In the rows, 128 means zero.
Known rows, with every way that one mark hangs from another
{K_606 {K_727 K_404}}: [138 131 120 163 154 132 143 122 105 143 136 115 135 148 179 145 190 134
  83 107 146 114 119 149 123 106 143 112  77 160  69 128 149 147  74 110
 150 103 147 102 103 151 131 124 144 130 120 165 116  96 114 175 132 153
 128 104 130 145 186  99 130 115]
{K_684 {K_606 {K_727 {K_672 K_689 K_753}}}}: [162 172 136 161 145 133 116 126 120 137 129 133 132 125 163 137 159 136
  81 113 161  94  99 210 143 122 130  88 151 146  99 128 143 149 110 122
 163 113 156 131 143 180 150  93  98 164 130 109 121 200 100 143 110 154
 143 116 167 134 172  95 121  94]
{K_265 K_522 {K_672 K_684 K_689 K_753}}: [196 139 146 158 141 133  92 167  69 119 148 149 149 190 164 146 135 136
  86 109 177 126 131 181 121 140 145 118 112 155 129 124 123 150 149  97
 147 136 147 113 115 133 146 123  91 142 111 126 128 119 105 161  68 192
 122  66 118 141 156  92 101 114]
{K_928 {K_672 K_684 K_689}}: [173 128 141 133 137 126 110 162 115 129 129 160 116 195 185 144 155 156
  72 106 131 143  99 148 117 125 137 142 124 155 131 129 129 149  75 113
 184  99 148  85 106 117 163 121 124 151 105 134 122 118  97 167 109 181
 135  90 116 116 155  98 115 123]
{K_265 K_522 {K_672 {K_684 K_606} K_753} K_746}: [185 143 106 153 139 149  78 152 111 106 148 148 154 205 135 154 136 121
  82 110 156 124 114 206 126 138 150  90  89 148 116 128 115 156 142  85
 161 133 173 102 139 144 149 115  99 156 125 141 130 160 105 166  77 177
 105  68 129 125 174  89 109 114]
{K_301 {K_909 {K_672 K_684 K_689 {K_753 K_522}}} K_928}: [148 156 148 128 134 130  91 165 139 131 138 144 152 180 213 138 154 171
 127 119 180 131  95 180 120 121 120 147 183 122 116 114 138 154 148  98
 155 117 134  66 182 148 131  94  44 115 113  92 120 138  71 148 145 179
 141 104 100 120 187 108 111 112]
{K_909 K_301 {K_672 {K_684 K_606}}}: [122 172 112 108 132 107 128 127 117 115 135 116 119 153 166 130 166 148
  43 117 151 134  54 162 121 126 147  91 108 130  76 137 105 158  97 107
 145 104 160 100 160 160 155 123 111 136 108 110 118 178  94 189 143 164
 142 143 135 134 177 107 137 125]
{K_937 K_522}: [101 150 113 146 164 126 146 124  85 137 125 148 130 180 157 143 170 147
  66 120 130 144 113 127  87 130 142 109  80 177  63 155 106 177  52 112
 154 114 154  91 144 124 182 100 149 172 104 169 111 129  90 192 169 166
 131 125 104 126 191 104 123 132]
{K_265 {K_522 K_753} {K_672 {K_684 K_606} K_689} K_746}: [155 153 116 155 136 139  60 147  83 102 139 159 155 175 148 153 132 125
  68 101 141 126 116 249 112 139 147  51 109 169 129 108 114 165 117 103
 146 102 166 122 130 141 141 130  74 174 108 133 132 143 103 150  70 189
  95  64 156 134 171  94  94 129]
{K_928 {K_672 K_689 {K_753 K_522}}}: [174 149 146 145 148 137 142 158 142 131 136 134 126 198 190 134 133 158
 112 107 146 127  92 162 111 128 139 113 132 170 119 141 123 151 102 102
 137 103 146  67 159 149 154  99 113 126 117 120 123 161  80 152 119 187
 126 105 102 110 206  98 115 109]
{K_606 {K_727 K_404 {K_672 K_684 K_689 K_753}}}: [170 138 177 169 134 136 100 113 101 136 140 145 141 134 209 143 158 139
  88 109 153 104 130 172 168 118 131 131 134 133 131  97 159 130 108 112
 183 126 144 153 122 158 125 109 101 117 133 113 120 159 122 137 114 163
 140 104 133 152 159  96 121  76]
{K_718 K_348}: [133 143 114 139 158 129 175 139  93 147 132 116 132 145 165 142 172 151
  71 110 133 126 113 115  81 109 161 159  80 165  63 149 124 162  81 110
 157 111 141  60 130 136 157 103 151 174 106 149 112 111  77 192 111 168
 146 116 127 118 219 102 128 129]
{K_402 K_689}: [117 145 108 152 172 127 145 148 116 149 124 136 137 158 140 151 191 144
  66 107 123 123 100 132 111 109 150 103  87 187  61 154 112 153  81 106
 145 122 150  99 122 130 172 102 173 164 106 153 117 119  74 169 130 164
 136 109 126 120 205 109 123 156]
{K_727 K_606}: [119 161  98 156 161 129 155 124 118 144 124 126 121 146 170 146 190 129
  77 104 116 114 103 157 100 112 154 128  73 187  72 142 124 155  78 114
 144 103 147  64 136 138 165  98 136 159 117 154 110 136  99 166 132 164
 131 132 120 122 207  99 122 123]
{K_606 {K_727 {K_672 K_684 K_689 K_753}}}: [169 145 172 147 138 138  96 127 108 140 132 154 141 154 188 145 149 143
  88 112 152 110 121 174 165 118 120 137 144 143 109 114 137 140 115 115
 187 125 143 134 119 158 140 103 106 137 121 120 121 182 104 150 109 167
 145  96 141 137 150  98 123  90]
{K_672 {K_684 K_606} K_689 K_753}: [177 152 144 142 138 131 105 153 135 125 132 140 125 151 171 130 152 168
  70 109 180 112  87 195 131 139 142  90 152 140  97 116 124 150 138 108
 182 113 165 126 149 135 156 106  93 127 120  86 119 160  78 137 105 176
 139 108 126 122 145 103 113 114]
{K_672 K_689 {K_753 {K_522 K_937}}}: [158 153 136 144 152 127 153 109 143 131 130 130 140 160 188 141 139 153
  86 108 167  95  89 146 114 134 152  85 123 173  83 137 124 160 139 106
 147  99 158  72 137 138 165  95 102 112 103 121 129 137  81 122 122 195
 140 129 117 124 208 102 112 115]
{K_265 {K_672 K_684 K_689 {K_753 K_522}}}: [156 146 150 148 139 137  95 145 112 119 145 149 151 176 186 138 144 151
  94 112 190 115 130 186 126 137 143 103 127 151 108 128 135 152 140 104
 147 119 154 120 136 133 139 121  99  93 108 118 127 153  78 144  70 194
 123  78  93 136 203 103 117 116]
{K_727 K_672}: [118 156 109 160 166 134 147 129 119 147 120 127 129 163 160 157 175 127
  67 113  96 128 108 142 107 109 141 117  77 175  76 152 123 153  51 116
 123 124 159  67 126 144 169  87 149 151 114 162 112 158 103 188 126 154
 135 123 134 132 206  99 130 119]
{K_672 {K_684 {K_606 {K_727 K_404}}} K_689 {K_753 K_522}}: [181 159 154 163 122 139 100 117 141 108 147 127 144 144 193 123 159 154
 100 108 190  90 112 223 149 126 132  78 162 122 113  97 167 150 148 110
 199 100 152 160 167 174 112 126  67  73 120  92 125 149  93 122 113 172
 125  95 108 142 184 103 126  89]
{K_801 {K_928 {K_672 K_684 K_689}}}: [172 122 136 133 143 120 109 133 117 133 129 160 130 192 195 147 152 152
  61 113 134 154  98 164  97 116 145 130 128 165 127 127 144 141  74 106
 173 105 142  82 128  99 164 131 135 151 122 162 120 131  94 173 127 170
 132  92 125 121 160  95 118 127]
{K_606 {K_727 {K_404 K_684} K_672}}: [118 137 119 173 163 133 149 105 123 136 136 114 134 158 187 160 198 125
  70 117 119 116 120 149 135  83 139 122  90 149  99 128 160 143  44 115
 139 122 142 126 126 165 139 109 172 133 114 166 112  92 132 154 151 151
 124 104 133 157 193  92 140  88]
{K_301 K_909 {K_928 K_672}}: [173 143  97 141 154 140 118 195 129 158 133 155 121 206 182 157 186 141
 123 107 114 149  88 145  94 105 121 156 117 155  91 142 131 157  66 104
 153 113 133  12 140 102 156  85 112 211 113 172 111  97  98 184 128 165
 131  79 129 105 180  95 115 157]
{K_606 {K_727 {K_672 K_684}}}: [131 147 139 147 142 134 113 121 106 139 125 152 145 173 175 158 175 121
  82 112 122 119 127 160 140 103 122 134 102 146  82 133 137 146  73 123
 178 124 146 119 120 155 148 116 139 155 114 166 117 155 113 185 114 149
 138  92 130 138 181  98 138 114]
{K_684 {K_606 {K_727 K_404 {K_672 K_689}}}}: [153 168 122 181 139 135 123 103 126 124 125 132 134 109 177 141 180 128
  68 110 140  99 113 216 132 110 132  95 119 142 103 114 170 151  67 124
 161 100 162 136 135 169 138 105 103 124 125 126 116 124 121 137 124 153
 134 113 160 151 182  96 127  94]
{K_727 K_404 K_606 {K_672 K_684 K_689 {K_753 K_522}}}: [158 181 158 184 135 146 116  99 153 117 136 130 136 124 225 139 161 136
  86 103 129  95 117 198 141 120 147 133 137 150 138 100 167 137 108 111
 167 123 150 118 172 159 136 102  68  64 130 105 116 159 131 120 140 180
 125 119  81 143 215  98 124  78]
{K_753 K_522}: [116 152 110 149 162 131 167 131 130 132 125 122 136 185 164 150 170 140
  90 110 138 126 111 149  94 117 146 101  79 174  50 157 121 161  81 109
 129 107 155  67 141 146 156 104 141 117 103 154 116 111  77 177 129 168
 121 115  94 123 244 106 138 128]
{K_928 {K_672 K_689}}: [157 136 128 139 150 128 141 162 113 140 125 143 114 178 176 145 159 153
  77 108 127 142  91 144 104 123 141 129 110 176 109 141 123 152  61 110
 153  97 150  61 114 126 167 109 141 171 108 147 118 115  92 167 117 177
 134 108 131 111 172  97 112 123]
{K_606 {K_727 {K_672 K_753}}}: [148 155 138 156 158 137 131 126 100 155 134 123 138 160 166 150 165 125
  97 115 132 107 118 146 145 109 133 120 108 161  75 144 121 142  96 114
 146 129 138 100 133 165 149  92 127 165 132 146 117 208 103 180 126 155
 142 108 140 134 182  96 128 104]
{K_522 K_753 K_937}: [112 143 106 140 169 121 149 124  83 151 127 133 127 150 170 149 158 126
  78 103 117 105  80 120 106 116 159  67  77 187  51 140 103 167  88 116
 143  90 148  65 117 109 170 113 139 187  97 154 125 159  80 160 135 184
 126 123 149 127 180 103 110 150]
{K_301 {K_928 {K_672 {K_684 K_606} {K_753 {K_522 K_937}}}}}: [196 181 111 128 132 135 117 150 165 121 147 150 128 198 185 146 145 136
 111 108 125 110  63 155 106 131 131  83 154 118 108 140 135 162 127 102
 196 111 158  57 197 115 158  93  72 153 110 120 131 186  91 137 142 180
 124  70 112 116 189  97 119 140]
{K_801 {K_909 K_301} {K_928 {K_672 {K_684 K_606} K_689}}}: [199 170 114 123 153 113 133 125 128 122 127 175 132 168 193 132 161 143
  27 109 148 132  71 192 100 121 161  87 147 144 142 128 143 146  82 115
 155  86 141 123 204 127 159 126 124 160 141 158 117 139 103 178 132 166
 131 105 143 129 146  94 121 144]
{K_718 {K_348 K_689}}: [137 148 114 140 167 134 182 137  95 141 119 114 125 162 150 139 160 148
 103  98 137 109 109 111 102 120 164 153  96 174  81 143 128 172  56 110
 152 125 146  70 124 129 158  80 159 165 103 131 109 114  77 212 118 178
 135 121 118 116 211 107 117 126]
{K_746 {K_753 K_522}}: [109 177 115 152 176 135 161 151 109 136 119 127 145 206 165 149 163 131
  94 115 128 129 102 172  94 113 151 129  87 175  60 151 126 165  67 109
 139  96 147  62 145 141 169 116 138  96  99 169 112  93  69 166 123 150
 116 138  96 127 252 102 144 162]
{K_909 K_301 {K_672 K_684 {K_753 {K_522 K_937}}}}: [126 173 137 105 138 110 155  91 133 120 147 112 132 174 196 133 139 146
  77 115 164 115  59 116 129 131 155 105 112 134  81 141 103 153 149  97
 144 110 143  66 181 151 152 114  90 105 100 102 133 195  92 164 155 192
 143 136 106 133 207 109 135 115]
{K_672 K_684 K_689 K_753}: [170 136 160 134 146 130 116 147 105 138 134 149 131 164 184 135 150 168
  73 114 164 124 105 157 138 136 145 120 131 156 103 116 117 148 130 104
 171 122 153 104 122 129 156 110 114 121 113 107 120 142  76 144 110 183
 138 120 120 121 137 103 111 112]

Rows
[104 161 123 118 151  97 159 115  95 133 129 108 117 137 181 132 158 161
  46 118 161 140  69 143 105 130 149 115 101 164  91 142 109 154  80 105
  95  95 144  70 141 170 157 114 116 132 106 111 119 124  85 167 138 169
 147 162 150 128 186 109 119 111] -> {K_909 K_301 {K_672 K_689}}
[173 180 124 171 129 143 128 100 168 110 139 127 138 146 190 143 159 125
  76 102 129  82  96 171 141 122 149  58 122 120  96 116 160 150 122 109
 179 127 171 112 189 134 148  90  75  78 120 111 127 185 116 129 144 171
 128 103 103 146 205  96 129 106] -> {K_727 K_404 {K_672 {K_684 K_606} {K_753 {K_522 K_937}}}}
[140 157 109 161 172 140 145 153  77 127 127 134 157 231 135 167 147 113
  84 115 120 139 106 168  96 121 156 153  68 187 107 147 101 164  75  89
 140 105 156  43 104 135 174 114 132 155 115 187 120  66  97 173 136 154
 108 121 128 122 214  92 124 147] -> {K_265 K_522 {K_746 K_753}}
[109 186 117  98 134 103 139 138  99 145 144 129 127 147 186 147 165 144
  75 115 133 153  73 118  99 121 132 129 109 129  83 149 114 147  93  95
 135 110 137  65 154 153 142 117 112 142 105 132 117 130 102 180 158 162
 141 135 138 131 185 111 132 133] -> {K_909 {K_301 K_928} {K_672 K_684}}
[206 156 118 139 161 132 119 159 124 131 130 151 131 201 185 138 157 136
  65 110 144 122  80 180 115 114 173  73 135 141 124 136 147 144 100 109
 180 107 142 118 204 110 165 117 132 166 154 152 116 208  91 198 132 159
 130  86 120 130 137  92 123 137] -> {K_801 K_909 {K_928 {K_672 {K_684 K_606} K_753}}}
[175 168 134 142 134 129 122 116 158 108 132 149 137 160 184 132 142 156
  68 110 181  87  82 184 129 143 144  72 151 134  98 116 135 167 156 111
 186  96 169 107 165 134 163 104  74  95 105  94 131 155  71 109 120 193
 137 103 109 122 175 103 114 121] -> {K_672 {K_684 K_606} K_689 {K_753 {K_522 K_937}}}
[159 124 131 146 127 141  95 109 140 115 143 157 166 183 183 156 116 135
  85 111 171 101 121 162 144 143 142  97  98 163 121 117 121 156 148  90
 156 117 165  91 113 122 146 117  99 100 110 123 140 134  82 115  81 203
 127  84 115 122 197  96 105 111] -> {K_265 {K_672 K_684 K_689 {K_753 {K_522 K_937}}} K_746}
[148 165 101 173 165 137 159  93 186 109 139 110 129 148 186 149 169 132
  61 115 135  79  83 165 135 105 156  56 110 128  90 123 160 158  94 111
 130 121 164 114 189 149 151  79 118  89 111 114 123 130 115 106 170 175
 119 116 120 153 228  93 129  87] -> {K_727 {K_404 {K_684 K_606}} {K_672 {K_753 {K_522 K_937}}}}
[140 182 110 179 166 142 153 113 180 118 141 101 128 153 179 145 172 141
  67 120 134 108  93 188 122 100 152  63 111 134  93 131 155 148  73 105
 129 128 160 132 194 164 145  85 129  78 119 108 113 151 106 127 166 163
 117 116 103 150 225  96 137  77] -> {K_727 {K_404 {K_684 K_606}} {K_672 {K_753 K_522}}}
[184 167 148 172 135 140  98 129 132 120 136 131 126 122 188 135 161 150
  68 110 153 102  93 204 147 126 147  87 143 132 124  99 159 144 115 110
 178 123 171 139 149 146 144  93  85  96 130  87 119 168 109 137 127 166
 136 123 130 144 150  98 117  85] -> {K_727 K_404 {K_672 {K_684 K_606} K_689 K_753}}
[169 175 123 178 149 144 128 114 114 140 139 109 132 123 167 140 174 126
  91 111 150  87 105 191 150 108 143  76 117 135  78 118 157 144  89 116
 162 121 156 130 150 172 132  93 110 137 140 120 118 183 116 160 131 144
 133 109 149 152 185  95 133  92] -> {K_684 {K_606 {K_727 K_404 {K_672 K_753}}}}
[129 161  90 177 165 131 150 118 159 122 130 115 117 141 168 154 204 135
  44 117 114 117  94 171 125  96 153  87  93 136  87 130 153 151  42 114
 135 117 163 126 158 150 152  94 150 113 110 132 108 109 120 142 159 152
 122 117 136 150 201  92 134  93] -> {K_727 {K_404 {K_684 K_606}} K_672}
[126 150  94 142 170 124 146 133 141 124 133 122 131 173 154 144 195 140
  48 121 154 114  98 189 128 100 134  89 117 142  56 139 138 161  67 120
 154 102 155 133 136 168 150 117 157 156 108 146 115 109  89 149 130 150
 131  95 144 132 191  96 136 113] -> {K_404 {K_684 {K_606 K_727}}}
[189 158 129 146 150 145 112 190 148 143 141 157 135 199 205 142 157 159
 135 108 145 130  89 177 106 119 118 145 170 143 117 132 138 154 107  99
 148 115 130  34 177 129 140  80  59 161 120 119 119 125  76 140 118 181
 128  92 110 108 191  97 104 130] -> {K_301 K_909 {K_928 {K_672 K_689 {K_753 K_522}}}}
[165 194 126 183 143 151 136 101 148 123 143 109 144 140 178 138 167 122
 105 110 150  90 113 208 139 108 137  62 119 129  86 125 160 150 103 113
 157 119 155 140 176 180 125  94  90  98 133 119 119 190 111 156 142 150
 120 103 117 151 226  97 141  93] -> {K_684 {K_606 {K_727 K_404 {K_672 {K_753 K_522}}}}}
[129 144  88 163 166 123 158 126 147 121 134 108 115 155 167 142 198 147
  41 113 142 121  92 171 116 102 159  74  91 143  76 122 153 159  60 107
 140 111 165 123 145 139 152 112 157 112 112 130 111  80 102 134 145 160
 119 118 126 140 194  97 129 111] -> {K_727 {K_404 {K_684 K_606}}}
[114 154 100 189 171 131 160  98 154 128 129 109 119 133 199 154 212 126
  47 110  92 108 111 155 119  86 156 128  74 167 113 119 160 146  40 114
 132 119 140  99 142 149 154  99 148 123 121 149 105  94 151 137 162 161
 123 128 115 148 222  92 132  82] -> {K_727 {K_404 K_684} K_606 K_672}
[156 141 133 150 156 130 113 155  85 146 141 127 137 150 166 138 147 146
  78 113 167 117 114 165 122 133 148 101 100 173  90 139 125 153 116 100
 121 119 150 107 104 134 150 109 120 144 115 127 123 150  78 151  71 186
 131  98 133 131 170  99 103 122] -> {K_265 {K_672 K_689 K_753}}
[165 154 152 165 137 140 124  79 132 123 146 134 153 155 210 153 154 116
 102 107 132  78 123 143 159 108 137 115 115 124  99 112 160 147 123 112
 186 127 153 115 149 147 127 108  93  92 119 133 131 174 127 143 141 172
 127  94 103 150 204  95 130  99] -> {K_606 {K_727 K_404 {K_672 K_684 {K_753 {K_522 K_937}}}}}
[197 149 116 138 150 142 121 213 123 160 143 155 122 198 186 151 169 147
 133 108 130 138  74 140 115 107 124 154 142 146 101 139 119 148  95  97
 158 124 133  28 158 108 148  76  93 208 127 143 114 144  88 173 136 167
 131  80 129 107 157  93 108 143] -> {K_301 K_909 {K_928 {K_672 K_753}}}
[126 176 133 188 159 136 148  87 179 121 140 108 133 128 221 143 181 141
  60 114 123  96 109 183 135 105 154 118 127 160 132 101 170 133  94 109
 123 121 139 123 170 170 141  92 103  67 124 101 113 123 124  92 158 180
 122 130 100 147 237  96 124  55] -> {K_727 {K_404 K_684} K_606 {K_672 K_689 {K_753 K_522}}}
[154 166 124 180 159 137 138 119 147 124 136 120 118 128 183 140 174 153
  46 118 156 105  86 190 140 111 151  77 135 137 114 110 158 144  73 108
 132 118 160 144 153 155 151  89 118  98 121  86 114 119 112 100 151 168
 128 129 142 143 173  94 117  69] -> {K_727 {K_404 {K_684 K_606}} {K_672 K_689 K_753}}
[205 152 145 136 132 134  97 170 141 120 138 149 110 176 178 129 148 163
  74 109 155 120  70 187 138 135 137  89 158 139 132 124 124 147 115 112
 197 110 157 104 150 124 159 113  96 153 122  97 124 181  82 149 107 178
 133  93 126 115 132  97 112 117] -> {K_928 {K_672 {K_684 K_606} K_689 K_753}}
[162 133 118 159 148 132  96 130  69 104 130 178 171 217 162 167 129 114
  62 115 142 119 125 176 119 140 148 149  91 177 146 116 119 165 109  94
 157 103 166  65  74 113 170 143 105 132  99 177 138  45 115 122  83 176
 112  84 145 139 180  87 100 148] -> {K_265 {K_522 K_937} {K_672 K_684 K_689} {K_746 K_753}}
[133 174 115 115 151  96 136  99 119 118 120 137 138 134 197 129 154 150
   9 117 177 127  64 199 104 119 166  75 144 137 115 121 144 149 108 112
 132  85 143 131 203 155 152 137  99 126 138 137 116 162  95 179 133 161
 146 136 141 144 156 103 129 123] -> {K_801 {K_909 K_301 {K_672 {K_684 K_606} K_689}} K_928}
[156 151 157 176 149 138 122 112 102 148 140 129 140 121 198 142 160 136
  94 112 142 102 119 171 148 113 134 120 125 155 108 109 155 137  97 112
 150 118 141 129 120 171 128 104 111 124 135 113 120 156 115 141 129 164
 137 113 147 150 168  95 120  83] -> {K_606 {K_727 K_404 {K_672 K_689 K_753}}}
[136 143 135 174 167 140 144 117 120 141 147 110 135 148 190 153 180 132
  79 118 135 107 114 145 156  89 144 122  98 148  99 126 151 136  69 106
 139 130 136 132 134 162 132 105 151 120 128 135 115 140 130 152 155 158
 129 109 135 158 185  94 135  73] -> {K_606 {K_727 {K_404 K_684} {K_672 K_753}}}
[147 136 150 130 158 113 121 124  87 139 119 136 147 158 207 135 137 156
  49 119 178 121  97 170 117 119 170 105 137 157 128 119 144 136 129 100
 146 103 134 124 172 138 153 132 108 118 143 132 117 182  84 177 139 172
 153 127 114 138 140 104 116 103] -> {K_801 {K_909 {K_672 K_684 K_689 K_753}} K_928}
[137 154 151 177 156 138 135 102 155 127 141 120 146 149 213 146 164 142
  81 118 158 100 124 186 150  96 130 115 136 141 122 113 170 142  85 111
 134 120 140 146 157 185 125 106 126  82 117 110 118 127 114 117 141 169
 126 107 116 150 208  96 130  61] -> {K_606 {K_727 {K_404 K_684} {K_672 K_689 {K_753 K_522}}}}
[145 182 133 163 159 136 128 111 172 114 129 130 143 163 179 143 162 144
  75 126 163  90 104 219 147 103 125  67 169 135  99 127 155 153  97 120
 141 109 143 157 182 185 140  94 107 115 115 101 121 159  90 119 125 164
 131  95 132 137 211  97 132  72] -> {K_404 {K_684 {K_606 {K_727 {K_672 K_689 {K_753 K_522}}}}}}
[169 168 151 143 132 136 103 131 143 112 138 139 144 169 180 128 150 159
 100 113 199  99 112 226 144 130 127  79 172 128  99 116 142 156 151 117
 195 104 155 150 169 172 128 120  74 102 114 103 125 175  66 134 106 173
 131  85 118 132 180 103 127 108] -> {K_672 {K_684 {K_606 K_727}} K_689 {K_753 K_522}}
[159 173 149 162 131 136 122  85 159 121 129 146 140 145 212 148 146 129
  79 105 125  81 107 173 145 126 140 119 137 163 126 108 149 150 140 120
 172 114 150  90 167 138 165  90  81 108 113 110 125 178 122 101 132 191
 143 116 101 128 209  98 117  86] -> {K_727 K_606 {K_672 K_684 K_689 {K_753 {K_522 K_937}}}}
[157 167 115 169 136 140 118 121 136 118 128 128 123 138 175 146 183 131
  59 107 115 116 102 189 123 111 141  90 101 135  94 113 152 150  69 116
 172 124 164 117 149 135 152 104 111 113 119 127 113 135 127 160 132 153
 128 109 121 145 181  97 136 109] -> {K_727 K_404 {K_672 {K_684 K_606}}}
[142 149 115 128 157 128 118 181  99 159 142 116 134 174 184 146 168 154
 119 120 157 134  84 149 115 109 129 136 126 141  76 143 126 152 111  92
 136 120 133  36 157 136 147  74  79 169 122 116 113 148  81 182 141 163
 148 125 129 119 167 105 113 124] -> {K_301 {K_909 {K_672 K_753}} K_928}
[149 174 127 182 161 138 142 109 180 109 136 115 130 136 189 136 169 157
  59 117 147 105  92 207 127 109 147  61 144 134 108 112 166 147  86 109
 131 120 158 145 186 168 144  89 105  70 119  89 117 129 105  94 155 174
 122 118 116 150 224  97 125  70] -> {K_727 {K_404 {K_684 K_606}} {K_672 K_689 {K_753 K_522}}}
[201 166 156 137 127 138  99 148 152 106 143 155 130 194 185 128 141 154
 108 110 172 108 101 216 145 126 124  91 182 127 127 117 148 150 131 118
 206  97 146 138 167 160 131 122  74 134 118 102 129 201  78 143  99 173
 131  71 109 118 178  98 127 115] -> {K_928 {K_672 {K_684 {K_606 K_727}} K_689 {K_753 K_522}}}
